Known rows, with every way that one mark hangs from another:
sivadil{berumus{duro{sogi} zuko} tekitek}: -.02  .00  .12  -.22  .19  .13  -.20  -.13  -.19  -.53  -.39  -.14  .01  .31  -.22  .40  -.07  -.07  .48  -.39  .13  .02  -.47  -.18  .19  .07  .08  .12
vakof{moza{riri zuko{berumus}} sogi}: -.19  .10  .13  -.04  .38  -.01  -.35  -.68  .59  -.20  -.21  -.06  -.18  .31  -.13  .19  .12  -.09  -.19  .18  .22  -.01  -.27  -.25  .11  .21  -.06  .40
vakof{moza{zuko{berumus}}}: -.26  .22  .11  -.17  .32  .01  -.34  -.24  .20  -.38  -.16  .04  -.14  .28  -.19  -.04  .12  -.15  -.10  .08  .29  .08  -.24  -.12  .06  .14  .10  .20
berumus{sivadil{tekitek}}: -.24  .08  .11  -.16  .30  -.05  -.18  -.03  .32  -.42  -.14  -.03  -.16  .34  -.11  .26  -.05  .05  .44  -.23  .19  .08  -.11  -.24  .31  .21  .29  .16
sogi{vakof{moza{zuko{berumus}}}}: -.24  .22  .04  -.17  .33  .03  -.20  -.09  -.05  -.39  -.06  .12  -.15  .22  -.34  .04  -.10  -.08  .07  -.05  .25  .06  -.20  -.07  .00  .17  .06  .31
riri{moza{vakof zuko{berumus}}}: -.20  .18  .22  -.30  .02  .19  -.12  -.10  -.37  -.44  -.29  -.17  -.25  .33  -.13  -.29  -.13  -.13  -.02  .18  .50  .21  -.28  -.25  .13  .32  .20  .20
zuko{berumus}: -.26  .24  .21  -.20  .28  .13  -.12  -.17  .17  -.37  -.09  -.01  -.12  .34  -.19  .18  -.01  -.07  -.02  .02  .24  .16  -.15  -.15  .22  .16  .27  .26
duro{berumus{sivadil} sogi{vakof}}: -.28  -.01  .22  .01  .05  .14  -.18  .46  -.49  -.55  .05  .10  -.16  .21  -.20  .16  -.39  -.01  .37  -.13  .20  .05  -.10  -.51  .20  .15  .32  .24
berumus{duro{sogi} sivadil}: -.21  .09  .11  -.07  -.03  .14  -.33  .27  -.02  -.37  -.44  .14  -.24  .26  -.12  -.05  -.01  -.04  .27  -.28  .19  .10  -.20  -.44  .29  .22  .25  -.04
moza{riri vakof{sogi}}: -.26  -.15  .22  -.18  .29  .12  .07  -.42  .47  -.11  -.19  -.19  -.18  .59  -.27  -.05  -.09  .00  -.06  .03  .23  .13  -.37  -.31  .25  .27  .14  .49
riri{moza}: -.31  .07  .02  -.28  -.01  .19  -.12  -.16  -.11  -.29  -.35  -.04  -.11  .25  -.13  .00  .04  -.10  .26  .06  .51  .02  -.10  -.25  .18  .19  .18  .18
sogi{vakof{moza{riri}}}: -.36  .04  -.02  -.20  .40  .02  -.12  -.20  .33  -.24  -.04  .11  -.08  .31  -.39  .07  -.04  -.05  .17  -.11  .20  -.01  -.23  -.14  .07  .14  .00  .42
duro{berumus}: -.31  -.06  .22  -.09  .21  .08  .05  -.02  -.09  -.46  -.08  -.02  -.11  .41  -.22  .13  -.19  -.09  .27  .03  .27  .04  -.10  -.39  .18  .10  .32  .31
zuko{berumus{duro}}: -.22  .30  .17  -.16  .22  .13  -.10  -.16  .12  -.37  -.29  .03  -.20  .33  -.23  .13  .00  -.11  .02  -.06  .19  .14  -.21  -.23  .20  .16  .22  .17
moza{riri vakof zuko{berumus}}: -.21  .01  .41  -.27  .39  .09  -.03  -.21  .23  -.30  -.07  -.22  -.27  .61  -.24  -.37  -.18  -.03  -.21  .11  .21  .30  -.54  -.34  .16  .34  .16  .38
zuko{berumus{sivadil{tekitek}} moza}: -.23  .31  .22  -.22  .57  -.06  -.21  -.30  .50  -.50  -.10  .04  -.21  .20  .02  .33  .18  .00  .11  -.07  .14  .17  .02  -.17  .23  .19  .28  .35
riri{moza{zuko}}: -.21  .07  .05  -.26  -.04  .19  -.19  -.11  -.25  -.34  -.38  -.08  -.18  .28  -.12  -.17  -.03  -.09  .23  .10  .53  .03  -.19  -.32  .13  .28  .13  .13
sogi{vakof{moza{riri zuko{berumus}}}}: -.28  .14  .09  -.18  .42  .01  -.18  -.20  .23  -.31  -.02  .06  -.15  .30  -.35  .02  -.10  -.05  .05  -.03  .19  .06  -.31  -.17  .01  .20  -.01  .41
moza{riri zuko{berumus{sivadil}}}: -.21  .03  .34  -.17  .38  .02  -.27  -.22  .51  -.29  -.12  -.09  -.27  .44  -.07  -.14  -.11  .03  -.01  .03  .14  .21  -.36  -.44  .24  .36  .12  .28
vakof{moza sogi}: -.25  .09  -.05  -.06  .22  .03  -.28  -.52  .38  -.22  -.29  .05  -.08  .24  -.18  .33  .19  -.13  -.01  .05  .29  -.09  -.08  -.11  .14  .09  .07  .32
moza{riri vakof{sogi} zuko}: -.13  -.18  .27  -.16  .26  .10  .00  -.37  .30  -.16  -.25  -.23  -.26  .61  -.24  -.27  -.18  .02  -.10  .09  .26  .14  -.48  -.39  .18  .37  .09  .41
moza{vakof}: -.29  .00  .17  -.28  .18  .14  .08  -.03  .00  -.33  -.19  -.07  -.15  .51  -.29  -.22  -.09  -.06  .02  -.05  .33  .22  -.30  -.16  .20  .20  .31  .29
berumus{duro{sogi} sivadil{tekitek} zuko}: -.18  .09  .21  -.05  .06  .08  -.40  .38  -.09  -.64  -.59  .09  -.13  .32  -.04  .09  -.08  .00  .47  -.42  .12  .08  -.34  -.42  .23  .15  .08  -.07
moza{zuko}: -.17  -.01  .13  -.20  .15  .13  -.13  -.03  -.07  -.34  -.25  -.04  -.19  .43  -.22  -.17  -.05  -.01  .14  -.02  .33  .07  -.28  -.28  .12  .26  .19  .14
berumus{sivadil zuko}: -.28  -.07  .24  -.16  .15  .00  -.34  .12  .30  -.58  -.51  .12  -.06  .36  .09  -.15  -.11  .00  .29  -.24  .15  .22  -.18  -.37  .27  .20  .15  .15

Rows:
.01  .10  -.01  -.22  .24  .13  -.05  -.18  -.27  -.36  -.13  -.13  -.07  .23  -.40  .55  -.12  -.05  .53  -.38  .15  -.02  -.38  -.11  .19  .11  .17  .18 : sivadil{berumus{duro{sogi{vakof}}} tekitek}
-.11  .00  .37  -.15  .34  .10  -.05  -.43  .29  -.24  -.16  -.25  -.30  .56  -.19  -.16  -.20  -.01  -.26  .16  .21  .22  -.47  -.34  .19  .37  .12  .44 : moza{riri vakof{sogi} zuko{berumus}}
-.05  -.03  .19  -.15  .10  .13  -.02  -.18  -.15  -.31  -.33  -.15  -.26  .51  -.23  -.24  -.18  -.04  -.06  .06  .35  .15  -.35  -.24  .15  .32  .23  .27 : moza{vakof{sogi} zuko}
-.23  .30  .23  -.08  .11  .14  -.34  .10  .01  -.45  -.27  .09  -.25  .22  -.09  .12  -.04  -.08  .05  -.15  .13  .19  -.18  -.35  .28  .21  .26  .05 : zuko{berumus{duro{sogi} sivadil}}
-.27  -.15  .27  -.21  .38  .08  -.09  -.32  .47  -.38  -.48  .00  -.08  .49  -.03  -.17  .07  -.02  -.02  -.05  .21  .15  -.30  -.33  .15  .18  .01  .47 : berumus{zuko{moza{riri vakof{sogi}}}}
-.29  -.01  .17  -.01  .03  .24  -.05  .39  -.64  -.49  .09  .06  -.12  .29  -.35  .18  -.34  -.05  .29  -.06  .27  -.03  -.18  -.41  .10  .08  .28  .28 : duro{berumus sogi{vakof}}
-.23  .13  .31  -.22  .55  .07  -.01  -.61  .65  -.22  -.13  -.08  -.23  .40  -.10  .08  .14  -.04  -.30  .14  .17  .21  -.20  -.24  .20  .24  .16  .60 : zuko{berumus moza{riri vakof{sogi}}}
-.06  -.06  .13  -.29  .36  .03  -.10  -.36  .08  -.53  -.21  -.19  .08  .34  -.16  .43  -.08  -.04  .48  -.30  .15  .08  -.38  -.08  .22  .08  .12  .29 : sivadil{berumus{zuko} tekitek}
-.15  -.22  .23  -.37  .40  .06  -.05  -.48  .40  -.38  -.33  -.10  .01  .38  -.06  -.05  .02  -.07  .12  -.16  .15  .26  -.41  -.22  .22  .15  .08  .49 : sivadil{berumus{zuko{moza{riri vakof}}}}
-.12  .03  .11  -.23  -.08  .19  -.09  -.23  -.32  -.33  -.44  -.16  -.25  .34  -.12  -.22  -.11  -.10  .06  .17  .54  .09  -.23  -.27  .14  .33  .16  .22 : riri{moza{vakof{sogi} zuko}}
-.33  -.15  .28  -.20  .40  -.05  -.32  -.13  .73  -.48  -.49  .14  -.11  .35  .16  -.19  .09  .04  .21  -.19  .11  .21  -.18  -.45  .24  .23  .05  .35 : berumus{sivadil zuko{moza{riri}}}
-.31  -.11  .33  .00  -.04  .24  -.22  .38  -.48  -.62  -.20  .03  -.03  .38  -.12  .04  -.22  -.08  .24  -.05  .27  .03  -.27  -.51  .14  .03  .20  .17 : duro{berumus{zuko} sogi}
-.25  -.04  .20  -.20  .34  .07  -.14  -.20  .49  -.38  -.69  .14  -.11  .43  -.06  -.18  .15  -.05  .18  -.21  .14  .08  -.33  -.43  .11  .15  -.06  .30 : berumus{duro zuko{moza{riri}}}
-.17  .24  .24  -.22  .43  .09  -.04  -.47  .28  -.35  -.18  -.02  -.22  .31  -.08  .11  .14  -.08  -.28  .12  .26  .22  -.08  -.12  .18  .20  .27  .50 : zuko{berumus moza{vakof{sogi}}}
-.05  -.07  .12  -.30  .28  .07  -.12  -.43  .18  -.43  -.58  .04  -.02  .26  -.06  .08  .08  -.13  .27  -.27  .13  .16  -.30  -.24  .18  .12  .07  .31 : sivadil{berumus{duro zuko{moza}}}
-.17  .24  .15  -.23  .11  .08  -.27  -.14  -.16  -.49  -.28  -.12  -.23  .21  -.02  .05  -.08  -.07  .25  .08  .43  .09  -.16  -.29  .18  .30  .17  .11 : riri{moza{zuko{berumus{sivadil{tekitek}}}}}
-.33  -.08  .20  -.33  .49  .07  .07  -.35  .61  -.17  -.17  -.04  -.19  .50  -.18  -.22  .18  -.01  -.06  .00  .25  .17  -.25  -.27  .18  .21  .16  .51 : zuko{moza{riri vakof}}
-.21  -.05  .06  -.05  .32  -.01  -.31  -.59  .55  -.14  -.27  -.05  -.16  .35  -.18  .11  .13  -.07  -.07  .12  .26  -.08  -.27  -.28  .10  .22  -.07  .37 : vakof{moza{riri zuko} sogi}
-.19  .03  .11  -.23  .33  .10  .02  -.40  .27  -.26  -.31  .00  -.19  .37  -.14  -.02  .16  -.05  -.07  .03  .32  .11  -.09  -.17  .16  .20  .24  .46 : zuko{moza{vakof{sogi}}}
-.21  .04  .15  -.20  .23  .09  -.15  -.10  .21  -.47  -.75  .19  -.11  .36  -.05  -.15  .16  -.09  .21  -.23  .19  .08  -.22  -.34  .09  .12  .02  .22 : berumus{duro zuko{moza}}
-.17  .36  .22  -.08  .19  .09  -.31  .08  .01  -.50  -.19  .01  -.25  .25  -.14  .32  -.03  -.05  .19  -.20  .13  .12  -.21  -.28  .27  .18  .27  .05 : zuko{berumus{duro{sogi} sivadil{tekitek}}}
-.01  .08  .03  -.22  .22  .14  -.10  -.24  -.16  -.36  -.17  -.17  -.06  .28  -.33  .51  -.02  -.07  .46  -.33  .17  -.01  -.39  -.13  .23  .10  .19  .13 : sivadil{berumus{duro{sogi}} tekitek}
-.16  .23  .15  -.21  -.01  .12  -.29  -.11  -.17  -.44  -.47  -.03  -.27  .19  -.01  -.12  -.07  -.12  .17  .07  .41  .14  -.17  -.38  .17  .33  .15  .06 : riri{moza{zuko{berumus{duro sivadil}}}}
-.27  .00  .26  .02  .11  .10  -.21  .35  -.32  -.58  .04  -.04  -.16  .30  -.13  .32  -.22  -.01  .41  -.11  .22  .01  -.14  -.48  .26  .11  .35  .14 : duro{berumus{sivadil{tekitek}} sogi}
-.15  -.21  .19  -.33  .40  .06  -.13  -.53  .51  -.35  -.34  -.05  .03  .32  -.03  .09  .07  -.06  .19  -.17  .14  .17  -.34  -.27  .21  .13  .05  .44 : sivadil{berumus{zuko{moza{riri}}}}
-.05  .13  .30  -.14  .18  .13  -.09  -.26  -.14  -.39  -.23  -.17  -.29  .46  -.20  -.13  -.20  -.07  -.22  .13  .31  .23  -.33  -.22  .16  .33  .24  .30 : moza{vakof{sogi} zuko{berumus}}
-.33  -.18  .39  -.15  .38  .03  .04  -.06  .17  -.56  -.26  .00  -.09  .49  -.07  -.15  -.14  -.08  .15  .02  .20  .15  -.24  -.48  .13  .10  .16  .50 : duro{berumus{zuko{moza{riri vakof}}}}
-.16  .07  .38  -.23  .35  .10  -.02  -.20  .20  -.30  -.23  -.18  -.33  .59  -.27  -.39  -.17  -.05  -.16  .05  .18  .28  -.58  -.40  .15  .36  .13  .30 : moza{riri vakof zuko{berumus{duro}}}
-.23  .05  .06  -.24  -.05  .20  -.02  -.28  -.19  -.29  -.39  -.14  -.16  .32  -.14  -.04  -.06  -.12  .09  .13  .52  .08  -.14  -.22  .20  .25  .19  .27 : riri{moza{vakof{sogi}}}
.00  .07  .02  -.28  .34  .04  .01  -.42  .09  -.36  -.23  -.17  -.08  .31  -.32  .51  -.02  -.08  .52  -.31  .14  .02  -.33  -.09  .24  .12  .20  .22 : sivadil{berumus{duro} tekitek}
-.05  .12  .33  -.10  .19  .05  -.17  -.22  -.02  -.44  -.27  -.12  -.33  .39  -.07  -.14  -.23  -.05  -.16  .08  .24  .29  -.29  -.27  .23  .37  .28  .27 : moza{vakof{sogi} zuko{berumus{sivadil}}}
